Each row comes from the steps of one walk. Every step used is in the known rows, and no mark comes twice. Write the walk behind each row, first mark first.
(in the rows, 128 means zero)
Known rows:
savure ratum: [112 120 139 135 123 137 166  95 123 119 154  97 109 122 114  99 116 114
 107 118  95 143 108 148 142 102 108 160 114 112 141 136 164 117 111 104
 110 123 148 161 134 122 112]
gena tovar: [122 121  94 152 125  94  95 133 118 123 115 129 115 125 111 137 103 119
 125 172 137 161 117 129 131 125 143 141 150 150 115 144 105 117 145 128
 114 113  98 123 132 104 161]
somu savure: [ 88 118 164 137 100 129 158 112 107 160 115 133 111 144 150 160 133 134
 115 119 138  70 153 130 129 135 113 124 134 167 116 111 107 138 132 168
 134 132 119 135 111 124 116]
kuzeref dobun ratum: [108 112 157 124 143 155 159 105 119 120 147 116 129 132  95 128  98  99
 151  95  96 120 155 121 174 137 142 136 120  84 104 162 147 131 136 121
 124 147 142 196 161 156 102]
ratum kuzeref dobun fegogu: [120 144 144 128 114 159 135  79 113 142  76 132  89 157 104 196 103 106
 160  76 138 123 148 147 178 173 161  82 111 127 122 149 127 115 148 138
 116 176 145 117 149 141 139]
tovar kuzeref ratum dobun fegogu savure: [ 85  88 164 150 107 216 133 118 101 138  79 126 108 203 169 157 167 101
 195  56 121 201 190 120 179 165 135  94  83 126 135  98 165 100 122 157
 108 143 180 170 118 155 143]
fegogu kuzeref dobun ratum tovar: [ 96 149 135 146 161 183 168 108  61 122 105  81  93 137  94 121  87  35
 127 125 155 133 172 131 208  95 178 168 130 108  84 166 113  98 129 156
 125 158  92 185 153 176  89]
ratum tovar dobun: [154 149 127 132 109 121 121 152 132 151  79 143 112 127 106 142 129 128
 104 140 155 141 139 128 141 125 128 118 106  98 129 133 102 121 178 150
 160 138  70 136 109 124 136]
tovar kuzeref ratum dobun: [133 125 129 148  90 197 130 120 146 159  85 124 124 188 136 100 160  98
 176 121 124 194 181 105 148 151 123 117  78  98 131 146 137 103 132 129
 148 108 150 145 114 124 134]
ratum tovar kuzeref: [171 159 103 148 112 142 108 122 140 168  65 115  90 159 124 130 129  92
 129 138 155 160 153 119 158 117 124 134 102 112 113 143 115  86 158 141
 130 108  88 117 102 111 133]
ratum dobun fegogu savure: [ 56 116 176 135 106 171 121 124  67 124 128 141 148 177 175 198 142 134
 166  57 146 139 156 133 173 155 170 104 144 166 119  78 144 114 136 167
  96 178 146 167 136 177 121]
fegogu savure dobun: [118  94 152 140 132 137 132 121 129 113 119 132 133 172 140 178 120 131
 126  67 115 115 131 116 157 140 155 145 179 169 140 102 135 141 109 162
 122 162 116 178 121 158 100]
somu dobun fegogu savure ratum: [ 47  92 201 130 113 171 172  72  89 125 121 120  78 150 160 182 124 120
 136  42  75  96 128 152 179 125 127 154 140 179 129  82 168 118 112 169
  65 157 142 198 128 146 104]
savure tovar dobun ratum kuzeref: [106 163 155 124 115 143 133  82  97 173  98 116 107 110  89 164 127 113
 126 116 146 123 119 178 134 130 133 104  97  76 180 158 142 109 151 163
 145 161 113 156 172 138 127]
ratum dobun fegogu: [ 92 136 173 125  98 165 117 123  84 122 132 146 138 171 140 166 140 140
 188  87 142 140 155 144 163 161 154 109 121 148 118  97 134 115 150 135
 109 149 153 140 141 166 132]
kuzeref ratum tovar: [110 125 100 127 133 180 158 156  94 138  92 109  77 133  70  95  99  78
 105 145 161 178 163 121 167  99 116 163  71 107 127 147 118 107 128 152
 122 113 120 137  95 125 139]
kuzeref dobun fegogu: [116 103 162 131 132 148 133 134 108 119 119 145 108 161 124 157 111 125
 176  87 107 128 144 132 183 168 150  90 117 122 109 141 133 128 150 126
 115 149 148 146 152 147 135]
gena dobun ratum: [119 111 167  99 107 149 130  96 131  96 139  91 141 142  67 140 107 113
 158  90 103 133 155 159 124 143 152 182 108  81 133 115 154 152 104 156
 116 125 140 165 134 152 130]
gena savure dobun ratum tovar: [124 113 170 112 104 153 145  84 105 122 125  62 107 179  76 156  63  89
 149  42 133 128 170 131 167 144 165 235 136 132 120  99 126 136 134 155
 116 122 105 185 131 175 109]
tovar kuzeref: [174 129 121 146 118 133 108 108 171 150  91 119 112 154 151 123 154 113
 158 122 112 145 141 125 126 144 114 107 110 109 127 136 136 110 136 120
 138 108 130 121 125 107 132]
tovar dobun: [159 119 145 131 114 111 122 145 159 137 111 150 139 124 135 137 156 153
 130 130 114 128 124 129 112 151 121  89 115  92 145 125 126 146 155 127
 163 135 110 144 128 123 135]
gena tovar kuzeref dobun: [169 115  87 181 113 101  81 119 162 154  72 128 103 171 126 139 115 106
 159 163 106 183 139  98 165 158 150 103 137 121  91 195 103 103 168 124
 137 115  80 135 143  87 160]
gena ratum kuzeref dobun fegogu: [113 123 150 118 124 162 156  62 121 140  98  90  72 161  97 172  98  79
 145  88  88 162 149 137 171 155 179  89  75 119 110 168 144 135 149 150
 107 171 154 124 168 139 154]
savure tovar dobun: [122 135 149 144 123 104 109 160 103 159 113 149 130 124 130 143 147 157
 126 159 133 135 101 150 129 139 132  85 117 106 165 158 119 123 165 159
 162 138  85 131 157 124 144]
ratum dobun: [107 157 141 133  89 153 118 124 110 145 130 140 161 160 139 140 137 137
 147 119 146 138 151 117 142 139 154 132 139 141 118 124 118 120 148 140
 137 143 112 137 135 149 113]
kuzeref ratum dobun: [ 92 124 134 131  99 192 151 140 105 137 121 128 138 160 113 105 135 113
 143 124 139 174 169 109 149 135 134 138  93 121 129 136 128 121 127 141
 138 130 147 155 121 139 130]
savure kuzeref ratum dobun fegogu: [ 90 116 183 141 106 203 170  93  93 119 120 115  90 167 128 160  93 107
 216  98 143 183 157 164 197 161 150  92  92 179 162 112 164 108 126 146
 109 129 177 130 143 168 136]
somu tovar: [110 151 106 134 137 124 149 106 104 160 120 139 127 128 118 146 124 137
 103 153 152  96 152 141 152 116 131 180 123 144 132 158 124 115 165 147
 148 107  95 138 119 104 129]
somu savure kuzeref dobun fegogu: [ 87 100 214 157 102 137 188  71 103 152 106 127  64 170 161 222  78 124
 193  86 125  73 150 165 214 178 151  58 136 211 122 124 133 131 152 184
 119 148 131 131 150 156 119]
gena kuzeref dobun fegogu: [118 117 167 139 104 158 120 124 125 119  90 118  90 166 129 178 103 105
 197  85  97 145 154 149 192 197 182  91 136 147 123 129 107 117 150 135
 132 136 162 125 160 146 136]
gena dobun fegogu savure: [ 88  87 177 115 109 141 108 124 104  92 106 116 127 172 123 204 125 135
 165  58 117 143 145 156 145 171 174 130 131 137 132  74 152 147 108 193
  93 159 147 141 124 158 155]
somu kuzeref dobun fegogu savure: [ 74  83 177 146 128 142 173  94  89 157 104 119 100 169 161 227 123  95
 166  65 117 106 172 146 184 157 154  90 159 157 124 115 153 149 134 201
 114 186 115 167 128 116 105]
dobun fegogu savure: [ 81  89 164 125 144 148 130 126  82 107 122 129 110 142 166 185 133 131
 151  66 126 135 138 145 160 144 143 102 138 149 130  82 157 126 121 158
  89 162 158 156 133 160 136]
somu kuzeref ratum tovar dobun: [133 118 128 137 108 151 187 132 126 182  68 112  69 137  81 139 132  78
 116 154 154 160 177 145 139 116 101 129  82  91 159 142 118 147 151 187
 173 126  77 146  81  72 128]

Which walk is each row?
[115 110 164 144  96 214 129 120 124 144  79 126 101 199 132 126 163 105
 218  85 119 199 183 130 173 174 122  95  61 109 135 116 152 101 135 126
 122 114 184 143 123 140 149]
tovar kuzeref ratum dobun fegogu
[157 101 114 145 128 174 138 122 165 145  82 110  88 154 122  87 155  92
 156 123 103 187 155 120 134 139  92 120  68  88 146 149 145 111 116 118
 138  90 170 133 108  99 146]
tovar kuzeref ratum
[117 110 123 139 107 180 145 136 140 124  95  96  85 137 103 110 116  86
 146 133 103 183 158 143 141 149 143 133 104 126 161 132 111 122 109 136
 146  97 171 122 121 120 141]
gena kuzeref ratum
[136 158 108 136 103 144 137  78 138 164  78 126 111 149 106 171 106 104
 117 112 142 121 147 120 150 151 158 104 127 123 121 176 112 114 145 144
 138 170 108 118 143 125 122]
ratum kuzeref dobun
[ 92 154 156 109 114 177 154  90  99 151 100 118  85 129  92 148  93  87
 124  98 137  85 172 132 175  97 133 202 125 148  98 120 113 108 149 174
  97 123  84 185 115 150  92]
somu dobun ratum tovar
[120 146 147  96  85 162 131  47 137 132  99  82 122 139  49 170  98  88
 139  76 131 126 155 171 118 146 158 171 100  88 148 124 146 134 107 167
 116 150 137 141 129 150 131]
gena dobun ratum kuzeref
[ 98 133  99 150 157 193 173 146  72 121  77  91  66 133  94  89 113  39
 103 161 176 181 160 132 172  84 145 160  93 124 121 148 102  99  95 160
 134 121 111 127 108 138 127]
fegogu kuzeref ratum tovar
[106 115 149 150 122 171 149  84  86 140  86  85  56 168 149 160 119  76
 133  64 120 176 143 154 203 110 119 143  96 127 129 105 181  70 133 146
  74 140 140 174 118 138 124]
dobun fegogu savure ratum tovar kuzeref
[165 122  89 172 116 100  75 114 160 145  75 120  98 151 130 137 129 113
 155 166 121 182 126 123 133 139 131 121 130 132 113 155 110  99 148 119
 123  96 101 115 124  83 165]
gena tovar kuzeref
[126  76 198 122 104 140 120 103 123 102 126 102 111 201 124 185 103 142
 201  26 103 126 144 140 149 203 168 155 147 164 138  73 132 164 121 139
 118 125 150 133 138 164 139]
gena savure dobun fegogu
[ 79 118 143 137  90 186 186  98 109 173 113 112 122 166 114 140 138  89
 155 130 148 155 199 135 138 129 128 143 113 136 143 134 134 142 120 173
 150 134 120 148 104  99 105]
somu kuzeref ratum dobun
[108 124 128 172 132 129 110 130 107 182  89 124 114 181 178 167 132 112
 137 112 119 155 137 112 182 146 158  87 144 132 127 189 136  89 153 193
 139 160  80 154 163 122 120]
fegogu savure tovar kuzeref dobun
[ 98 126 179 157  98 123 184  62 121 162 117 113  86 141 166 187  91 122
 144 122 144  74 136 165 155 138 124 100 142 217 142 113 130 126 131 183
 133 124 107 117 124 134 112]
somu savure kuzeref
[132 113 175 118 128 139 147 112 142 120 134 126 133 112 111 128 142 125
 147 102  99 123 142 145 128 138 117 114 101  61 146 117 152 148 147 120
 148 135 145 194 142 148 118]
tovar dobun ratum
[ 59 101 178 121 114 176 142 105  72 116 142 101 132 179 168 182 136 109
 158  69  95 184 164 123 165 140 185 107 115 154 105  96 159 139 140 175
  85 176 148 173 155 179 139]
gena ratum dobun fegogu savure
[ 94  82 176 123 146 158 160  98 109  99 150 103 133 155 115 168 107 106
 143  37  98 104 147 130 169 130 149 171 167 136 137  96 166 141  98 154
 108 161 146 231 137 184  83]
fegogu savure dobun ratum
[107 111 140 159 141 150 138  90 102 172  69 149  97 195 170 206 138 120
 162  80 121 117 186 129 218 169 153 118 118 145 112 160 153  98 186 172
 134 139 110 175 131 117 131]
somu tovar kuzeref dobun fegogu savure
[ 84 128 149 149 104 170 212  90  89 171  85  92  34 144 115 153  64  75
 118 137 176 123 166 153 195 109 113 135  97 199 139 132 117 110 131 207
 132 110 101 126  97 129 123]
somu savure kuzeref ratum tovar
[168 140 106 148 119 148 135 108 155 170  77  83  80 180 106 118 105  59
 125 145  90 200 173  89 184 122 160 128  76  94  76 203 120 111 176 156
 135 123  78 141 139 113 139]
gena ratum tovar kuzeref dobun
[ 65  75 176 145 136 159 176 104  76 106 139 107  93 160 150 164  99 110
 134  54  78 144 132 143 203 140 142 116 128 130 120 128 185 117 120 142
  85 182 161 202 157 157 114]
kuzeref dobun fegogu savure ratum
[ 80  84 166 139 138 154 137 133  84 115 115 141 111 163 162 195 116 124
 155  61 110 131 150 124 195 166 161  87 142 140 108 118 149 127 141 166
 102 182 141 171 147 161 128]
kuzeref dobun fegogu savure
[124  87 160 155 132 153 118 116 131 139  80 132  99 192 180 187 143 110
 189  59  96 149 163 117 193 178 150  68 126 123 109 129 155 110 147 156
 112 160 140 167 142 139 133]
tovar kuzeref dobun fegogu savure
[135 117  93 173  85 164  98 124 138 150  72 118 106 186 114 109 136  97
 172 167 132 232 169 105 153 145 133 128 101 119 118 163 115  89 147 130
 135  99 118 141 115  99 166]
gena tovar kuzeref ratum dobun
[110 136 159 157 157 143 154 110  80 138  78 150 103 143 145 174 170 124
 155 144 145  95 150 174 169 148 159 118 109 133 141 130 123 121 161 150
 167 132 102 139 132 132 141]
somu tovar dobun fegogu kuzeref
[110 134 129 164 137 128 100 124  98 174  90 116 111 165 183 158 147 117
 131 120 137 156 124 135 153 125 137  97 140 139 149 153 146  87 137 185
 123 141 101 136 145 117 127]
fegogu savure tovar kuzeref
[147 120 141 140 130 162 133 106 127 152  74  87  57 190 110 141 106  65
 171 112  86 203 175 114 209 142 163 106  57 102  78 177 137 110 176 148
 112 125 117 136 147 131 157]
gena ratum tovar kuzeref dobun fegogu
[107 144 134 113 139 164 149 109  81 127 130  93  99 115  76 125  89  78
 121 110 154 134 159 138 172  91 129 178 102 102 111 125 135 103 139 140
 106 129 121 175 126 155 115]
dobun ratum tovar
[ 93 111 164 155 143 143  98 125  71 154  88 122  91 170 184 187 152 118
 175  89 133 154 126 156 178 149 140  80 120 148 151 122 162  84 137 178
  96 145 139 136 157 137 144]
dobun fegogu savure tovar kuzeref
[115 139 106 137 105 193 145 145 113 141  67  88  62 141  84 113  90  57
 122 142 147 199 171 139 169 126 146 162  94 132 144 139  90  95 129 159
 139  96 137 119 103 124 141]
gena kuzeref ratum tovar
[ 80 141 174 153 121 183 132 112  62 108 112 127 129 175 165 162 156  95
 189 106 153 138 155 155 173 144 188 106 141 166 113  93 120 106 117 144
 119 158 144 128 154 184 116]
ratum dobun fegogu kuzeref
[126 136 160 151 139 155 131 144  80 114  64 128  81 143 130 163 147  89
 152 131 165 144 143 164 175 134 161  90 111 116 127 104 105 108 147 154
 143 152  98 126 128 160 138]
ratum tovar dobun fegogu kuzeref
[ 61  98 187 125 119 164 132 109  99 136  95 150  96 158 175 211 143 132
 158  54 108  86 147 135 166 152 144 120 156 195 114  73 134 130 128 191
  82 158 123 165 122 153 112]
somu dobun fegogu savure
[102 117 164 149 162 160 137 120  74  92 107 114  97 141 148 148 145  87
 174 117 137 125 133 166 160 134 161 102 130 150 126 101 130 115  97 133
 111 141 155 119 147 161 129]
dobun fegogu kuzeref
[ 99  70 179 153 163 204 173 134  87  71  97 114  71 182  98 126 130  73
 191  87 111 153 151 154 189 150 158 131 118 154 154 107 132 131  67 131
 125 130 183 148 131 171 126]
savure dobun fegogu kuzeref ratum
[ 90 103 174 147 145 152 184  57 109 121 145  85 105 133 152 189  59  77
 160  69 111 127 145 143 206 131 170 110 158 153 128 143 181 124 123 177
 111 170 126 210 173 176  86]
fegogu savure kuzeref dobun ratum
[107 112 179 134 127 156 118 111  91  79  92 102 114 168 114 166 140  98
 185 105 128 139 139 182 141 160 194 131 124 135 128  92 127 140  82 164
 120 139 139 106 138 161 149]
gena dobun fegogu kuzeref
[ 89  80 156 131 137 182 156 168  82 124  66 125  68 146 124 164 130  99
 131  88 144 184 163 135 178 140 122  96  71  97 150  92 140 122 151 175
 123 153 137 180 103 152 158]
kuzeref ratum tovar dobun fegogu savure
[124 116 139 154 130 164 116 118 106 155  53 124  78 194 153 194 120  81
 162  65 139 165 173 116 222 157 157  95 116 126  95 136 137  85 169 177
 106 162 103 160 124 141 132]
ratum tovar kuzeref dobun fegogu savure
